Each row was made from one walk, in order. Every step used is in the known rows, and no mark comes twice. Write each row's walk.
(in the rows, 128 means zero)
Known rows:
dapopa, sete: [135 122 131 121  77 136 126 151 154 142 108 136 147 128 112 111 108 131
 191 134 176 116 140 123 135 136  95 154 111 138 158 130 104]
saderap, kuves, vovut: [137 162  90 136 175 135 177 148  69  89 116 155 161  98 223 165 141 102
 121 143 126 124  74 117 109 127 165 159  90 131  85 139 140]
dapopa, sete, feze: [145 145 167 159  75 182 140 156 132 118 120 131 131  95  91 125 110 105
 176 143 146  93 112 120 140 147  99 135 149 152 133 111 138]
vukopum, feze, sete, putu: [134 147 139 186 130 123 157 108 149 115 188 153 134 114 159 125 130 168
 146 121 116 151 120 101 149 153 129 101 158 122 140 152 112]
vukopum, dapopa, sete, putu, rupafe, gokoti: [ 56 139 147 171 155 109 144 158 125 134 219 148 184 102 152 155 104  97
 149 147 100 116 168 131 105  99 114  95  67 134 137 119 144]
dufup, sete, bisonef, nileto, feze, vukopum: [134 100 186 117 134 116  84 117  80 124 109 107  81 102  91  83 152 127
  61  99 121 170  82 112 132 118  97 174 161 129 100 114 152]
fizi, sete: [ 78 126 104  72  82  99 115 121 141 160 111 153 106 108 137 134 124 157
 141 150 150 116 122  97 112  87 134 102 118  69 148 107  99]
putu, rupafe: [ 96 155 108 102 189  96 104 161 128 130 147  93 146 123 141 176 124 143
 119 130 125 119 175 179 119 105 193 110  90 149 127 119 136]
bisonef, nileto, feze, sete, putu, rupafe: [113 133 140 165 205 106 112 163 147 135 168 128  98 107 164 125 152 138
 115  99 107 144 139 141 114 116 168 106 129 155 117 122 147]
fizi, sete, putu: [122 142 132 138 102 107 125 119 116 134 157 164 118 103 168  96  99 167
 144 111 144 139 116  89 117 108 109  80 133 104 158 134 102]
sete, bisonef, nileto, feze: [212 110 124  90 132 102  74 124 113 130  68 135  87  75 125  96 190  96
 108 145  97 143  87 117 121  99 106 152 145 147 153 155 147]
vukopum, dapopa: [131 154  96  87  94 124 121 100 121 107 128 146 165 188 107 204  93 133
 158 145 156  96 188 154 145 149 135 113  63  98 136 153 126]
dufup, sete, putu, rupafe: [ 91 142 132 124 199  84 111 166 108 122 181 101 131 128 154 148 101 147
 110 117 101 141 160 163 122 125 145  97  88 175 128 126 142]
nileto, feze, sete, putu, rupafe: [116 149 134 172 193  97 119 163 143 129 182 116 104 117 162 127 144 155
 113 107 119 127 156 160 105 116 172 100 124 163 104 123 141]
feze, nileto, bisonef: [176  84  59 105 114 112 141 100 160 128  53  76 126 136 162 117 126  69
  83  89  96 140 135 147 163 135 162 135 152 139 128 142 115]
feze, sete: [ 92 160 118 146 159 134 148 139 174 159 142 155  98 150 161 168 191 153
 137 146 125 117 124 127 143 136 187 129 134 108  92 139 108]
sete, putu: [155 165 136 151 139 118 126 130  99 114 162 149 153 116 176 119 103 152
 141 108 133 145 128 114 130 129 123  95 126 144 153 168 110]
dapopa, sete, bisonef, vovut: [197 124 112  92 152 154 138 131  96 166 139 109 110 131  88  78 174 139
 126  87 181  63  95 151 112 122 153 147 151 162 186 104 158]
feze, sete, dufup: [ 51 134 125 161 187 171 155 137 180 144 165 161 144 185 164 137 150 177
 132 148 114 155 116 106  95 117 152 101 158  92  99 113  97]
kuves, saderap: [136 188 153 124 123  99 146  98 120 176  87 128 123 135 181 153  63 133
 116 163 165  92 149 161 112 161 190 118 104 138 134 180  90]
putu, rupafe, gokoti: [ 36 156 133 134 186  90 133 163 118 146 194 134 180  86 165 178 143 100
 120 171  77 114 159 139 103  74 152 104  73 131 125 122 141]
saderap, kuves: [149 177  56 114 135  92 125 149  78 104 135 125 145  94 202 154 137 134
 141 192 107 134 166 140  84 132 175 135 105 153 110 133 104]
vukopum, feze: [134 127  99  87  93  93 133  85 140  89 129 105 191  91  98 171 109 156
 149 178 113 144 147 121 160 130 121 128 129 100 187 149 113]
nileto, bisonef, vovut: [186 119  70  74 170 123 141 130 120 157 109 117 111 136 137  94 185 118
  85  62 166  80 124 147 101 106 202 153 171 149 164 120 131]
bisonef, nileto, feze: [176 105 123  92 140  94  83 139 119 126  56 156  91  79 139 107 188  90
 113 147 102 148 109 103 106  88 112 155 139 134 138 160 131]
buve, sete, feze, vukopum, dapopa: [111 163 144 145  74 162 141 101 104  91 139 131 155 167  58 168  81 138
 142 100 170 117 172 147 146 156 122 117 115  87  90 108 134]
dapopa, sete, putu, rupafe: [120 137 136 157 162 111 117 168 134 124 175 109 146 115 142 115  91 149
 147  94 147 130 160 153 118 126 140 104 106 170 143 116 136]
dufup, sete: [ 75 133 125  54 151  82 118 142  99 143 119 127 129 146 133 176 132 130
 118 184  85 136 128 135 149 133 104 135  79 149 123 153 118]
sete, feze, nileto, bisonef: [181  89  77 125 108 140 150 103 156 117  57  73 118 123 148 113 121  53
  82  90  90 130 120 142 163 144 155 130 171 147 116 128 129]
dufup, sete, bisonef, nileto: [151 108 134  51 163 130  85 121 100 151  91 134 117 107 127 150 163  82
 128 142  67 174  67 100 184 134 106 146 111 144 178 152 158]
dapopa, sete, dufup: [ 82 106 134 144 129 174 139 145 165 132 141 147 182 171 127  92  89 160
 171 138 153 154 124 108  89 118  91 114 143 113 143 108  94]

Which walk is each row?
[ 90  90 126 132 151 144 166 128  90 121  75  93 107 133 119 140 102  51
  92 161  49 124 113 130 166 142 101 113 129 149  93 123 155] : dufup, sete, feze, nileto
[126 106 178 132 134 119  91 125  90 117  98 126  90  97 106  82 149 130
  67  91 143 166 103 104 119 105 120 175 166 108  99 119 137] : bisonef, nileto, feze, vukopum
[120 146 146 126 150  91 128 138  83 122 165 146 135 132 165 128 102 144
 126 134 100 154 121 113 140 141  86 104 109 163 142 167 116] : dufup, sete, putu
[192 102 134  76 134  95  76 129 109 134  70 132  76  82 122 103 190  90
 105 156  79 151  82 118 123 104  90 159 132 156 144 155 152] : dufup, sete, bisonef, nileto, feze
[ 79 119 129 165 177 156 149 139 184 139 151 160 123 171 156 107 167 174
 120 153 109 151 112 111  71 106 137 108 171 101  89 114 102] : nileto, feze, sete, dufup
[207 152 122 133 126 132 114 105 141 148 138 102  75 122 121 128 202 150
 111 148 111 106  80 159 149 140 152 131 145 148 123 136 146] : nileto, feze, sete, bisonef
[141 120 122 118  47 146 130 128 157 127 120 148 158 169  83 142  78 129
 210 133 192  99 170 138 141 159  80 146  78 122 156 127 116] : vukopum, dapopa, sete
[ 55 117 121 158 166 162 165 116 191 126 171 147 168 167 137 137 138 183
 139 162 108 166 118 104 107 125 135 100 171  81 123 110 100] : vukopum, feze, sete, dufup
[ 76 106 135 160 187 161 138 140 184 143 137 170 119 165 158 104 174 152
 121 149 100 166 101  91  80 105 128 116 173  97  97 117 110] : bisonef, nileto, feze, sete, dufup
[ 99 154 161 109 129 145 137 154  93 120 131 121 116 109 107 170 125 102
 125 177  82 109 103 131 148 148 107 123 127 155 111 125 148] : dufup, sete, feze
[183 104  66 134 100 136 164 111 162 117  44  79 129 111 134 104 126  52
  99  80  88 144 129 142 158 132 155 118 180 141 112 128 116] : buve, sete, feze, nileto, bisonef
[111 148 156 138  82 166 128  96  94  88 149 126 143 175  68 178  76 137
 122 110 171 103 162 144 149 165 126 128 107  90 100 110 149] : sete, feze, vukopum, dapopa
[107 143 137 116  92 139 120  91 103  97 143 131 155 190  82 179  77 154
 125 107 179 115 175 146 148 156 131 133  89  85 108 123 132] : feze, vukopum, dapopa
[126 124 134 144 162 122 124 143 178 160 100 170  55 117 154 128 231 116
 123 147 100 134 103 103 120 117 157 156 156 116  88 145 125] : bisonef, nileto, feze, sete
[214 137 123 111  57 157 113  95 130 131 136  97 145 152  77 131 104 140
 177 127 161  99 117 164 170 170  95 129  95 148 180 128 147] : vukopum, dapopa, sete, bisonef
[155  92 188 141 110 136  88 119  97 123 103 109  86  95  84  61 144 131
  89  80 154 162  88 111 129 120  94 180 172 124 111 109 146] : dapopa, sete, bisonef, nileto, feze, vukopum
[164 135 151 172  95 131 134 142 123 122 158 152 150 119 147  81  83 147
 178 100 164 139 127 105 133 143  79 114 130 154 164 153 107] : dapopa, sete, putu
[141 100 152 142  36 146 122 123 145 117 120 132 132 162  63 105  83 136
 174 110 205 109 162 134 128 158  66 165 104 115 127 111 122] : nileto, feze, vukopum, dapopa, sete
[127 143 124 157 145 110 136 139 173 152 123 154  60 128 152 135 220 145
 119 157 116 110 120 130 114 120 164 144 150 119  77 139 116] : nileto, feze, sete
[132 131 140 124  82 122 111  91 102  93 129 128 129 176  79 152 100 146
 109 114 174 111 173 151 124 144 117 140 102  92  98 124 137] : nileto, feze, vukopum, dapopa
[151 107 179 132 129 126  83 114  84 119 105 107  88  95  94  78 152 132
  66  87 139 166  86 114 130 110 116 172 167 118 106 115 146] : sete, bisonef, nileto, feze, vukopum
[184  76  85 136  87 149 153 108 170 124  54  74 115 124 133  93 112  49
 103  86 105 129 120 138 164 152 136 141 174 156 125 120 128] : dapopa, sete, feze, nileto, bisonef
[167 126  97  67 159 137 129 113  89 176 140 117  88 119 102  90 182 149
  99  95 169  64  86 141 102  97 170 123 156 129 180  94 155] : fizi, sete, bisonef, vovut
[126 111 149 141  44 156 127 122 143 122 131 136 151 174  67 123  68 139
 183 104 209 112 163 132 146 167  78 159  98 111 134 110 120] : feze, vukopum, dapopa, sete
[ 32 145 145 156 170  91 134 155 119 148 215 153 162  72 175 147 124 111
 123 155  79 124 145 117  92  69 133  78  87 121 134 110 137] : fizi, sete, putu, rupafe, gokoti
[ 75  96 148 154 107 185 142 126 160 117 153 146 186 201  98  99  61 166
 165 117 174 152 144 112  96 138  76 120 130  94 130  96 106] : feze, vukopum, dapopa, sete, dufup
[116  71  84 116 130 110 166  83 123  99  74  80 159 118 113 140  91  88
 109 160  72 149 141 126 174 132 110 115 131 107 148 137 131] : vukopum, feze, nileto
[147 143 157 155  56 191 142 138 138 108 125 136 138 126  73 145  88 102
 187 143 157  81 132 131 144 165  93 129 129 136 132 108 146] : vukopum, dapopa, sete, feze
